Every row comes from one small tree of marks. The marks that hang from a mark follow it in brackets, in alphabetical order. Every link used is in the known rows. Which tree was each row made from?
Known rows:
P{M{C Z{G{T}}}}: [-19   1   1   0   1  22   4  -4 -15   3   3  14  11  21  -4  13  22  -2
 -10]
M{P}: [ -6   5  -5  -3  -1   2   2   9 -20 -10  -5  10   9  18 -14  14  17   1
  -4]
T{G{C{M{P}} Z}}: [  1  19   3   3  -7   6   7   5 -16  -2   7   6   3  12  -5   5  39  -2
 -39]
P{M{C{G} Z}}: [-15  -5  -6  -5  -4  14   8  -3 -25   0   5   6   9  20  -9  12  20   1
  -2]
Z{G{C{M} T}}: [-11   6   9  -1   1  18   3  -4  -5  -2   3  15   9  19   1   7  16  -3
 -33]
C{G M}: [-13   1  -4  -9  -6   2   7   0 -27 -10   2   6   3  15  -9   6  17   3
  -8]
P{M}: [-14  -1  -8  -5   0  12   4   1 -18  -2  -2   6  10  17  -6  12  19   0
  -6]
M{P Z}: [ -8   0  -2  -3  -4   4  -3   0 -19  -5   1  12   6  18 -12  15  22  -1
   9]
Z{G{C{M}}}: [ -9   4   8   1   0  12   3  -3 -12  -2   8  14   7  20  -1   6  12  -3
 -20]
Z{G{C{M{P}}}}: [ -8   6   6   4   2   9   3  -3 -12  -7   5  14   7  23  -5   7  12  -2
 -19]
T{G{C Z}}: [  3  12   2  -2  -8  10   8  10 -17   8  13   9   7   9  -1   8  36  -5
 -36]
G{T Z}: [ -8   9  -2  -8  -6  20   5  11 -16   7   8  12   9   8  -4  11  29  -1
 -25]
B{G}: [ -7   4  -7  -4   2   8  -2  10 -21  -4   4  14  11  18  -2  15  23  -3
 -14]
M{C Z{G}}: [-13   1   6  -1  -4  14   3   4 -23   7  11  21  10  19  -7  13  19  -5
  -1]
C{G{Z}}: [ -6   0  -9  -8  -6   9  10   9 -32   2  16  11   6  10  -8  11  16   2
  -6]
C{G}: [ -8  -6  -7 -11  -5   4   8   8 -28  -3   7  11   8  14  -8  13  12   1
  -3]
G{C}: [ -1  -3   4  -7  -6  11   5   4 -11   0   3   4   9  16  -4   7  14  -3
 -24]
Z{G}: [-13   2   1  -2   2  10   2   6 -21   2   9  23  10  16  -3  14  13  -3
  -5]
B{G{T} M{C P Z}}: [ -4  21  -2   4   1  14  -4   6 -22   0  -2  16  19  24  -8  15  30  -3
 -32]
P{M{Z}}: [-15  -5  -4  -5  -2  13   1  -7 -18   1   3   7   9  17  -4  13  23  -2
   5]

Which tree is each row?
[ -8   3   1   0  -6   7   2   7 -22  -5  -2  11   8  21 -17  13  23  -1
  -1] => M{C P Z}
[-14   3  -8  -4  -3  19  13   6 -22   0   3   6  11  18  -9  10  21   3
 -23] => P{M{C{G{T Z}}}}
[-14   2   8  -3  -4  20   3   4 -17   7   7  21  11  19  -6  14  21  -5
 -11] => M{C Z{G{T}}}
[ -2  15   5   0  -6  19   6  -1  -4  -5   2   1   5  16  -7   2  28   1
 -44] => G{C{M{P}} T Z}
[-12   7   5   3   0  15   2   3 -16  -3   1  20  10  24 -13  15  21  -2
  -9] => M{C P Z{G{T}}}
[ -8   1  -2  -4  -6  11   6   4 -21  -8  -1  11   7  22 -17  14  20   1
 -10] => M{C{G{T}} P Z}
[  0   6   4  -6  -7  24   8   6  -5   7   9   5  10  11  -1   6  24  -3
 -42] => G{C T Z}
[ -7   2   7  -3   1  20   4   1  -6   3   6  17  12  19   1  11  12  -4
 -30] => Z{G{C T}}
[ -4  12   7  -4  -8  22   7   0  -5   2   6   1   6  12  -2   1  29  -1
 -45] => G{C{M} T Z}
[-13   3  -2  -6  -5   7   3  -9 -17 -15  -3   7   2  19 -11  10  23   3
  -9] => C{G{T} M{P Z}}
[-10   9   8   2   2  16   3  -4  -4  -7   0  14   8  22  -3   8  15  -2
 -32] => Z{G{C{M{P}} T}}
[ -7   2   5   2   1  15  -2  -8  -7  -4   4  17   8  23  -6  15  18  -4
 -10] => M{P Z{G{C T}}}
[ -7   2  -7 -10  -6  15  10   8 -23   2  12  12   8  10  -6  12  20   2
 -19] => C{G{T Z}}
[ -3  19  -5   0  -4  10   9  14 -32   3   2  12  18  17 -16   9  19   3
 -30] => B{M{C{G{T Z}} P}}
[-11   5  -6  -4  -3  -2   6   0 -26 -18  -3   6   2  19 -15   8  16   5
  -6] => C{G M{P}}
[-11  -4   1 -10  -9  15   8   5 -23   3   5  12   9  17 -10  13  21  -1
 -11] => M{C{G{T}} Z}
[-14   3  -3 -12  -6   9   7   0 -19 -10  -2   7   4  15  -7   7  20   3
 -21] => C{G{T} M}
[ -7   5  -5  -4  -3   8  11  14 -22 -13  -7  10  10  22 -19  13  14   4
 -23] => M{C{G{T}} P}
[ -2  18  -1   3   0  18   1   1  -7  -9   5   6   7  21  -1   8  31  -2
 -45] => B{G{C{M{P}} T Z}}
[ -5   5   8  -4  -6  16   1  -9   1  -9  -7   1   5  20  -6   5  25  -2
 -32] => G{C{M{P Z}} T}
[ -5  -1   9  -5  -8  11   2  -8  -9  -2   3   1   4  17  -4   3  21  -3
 -18] => G{C{M{Z}}}
[ -1  17   4  -1  -9   8   8   5 -16   4  10   6   4  10  -1   4  39  -3
 -39] => T{G{C{M} Z}}
[ -3  11   4   4   0   8  -2  -4 -23   6   8  18  16  20  -8  11  16  -3
 -11] => B{M{P Z{G{C}}}}
[ -8  -5   7  -2  -3  14   0  -7 -14   7  15  18   7  18  -1  12  16  -6
  -2] => M{Z{G{C}}}
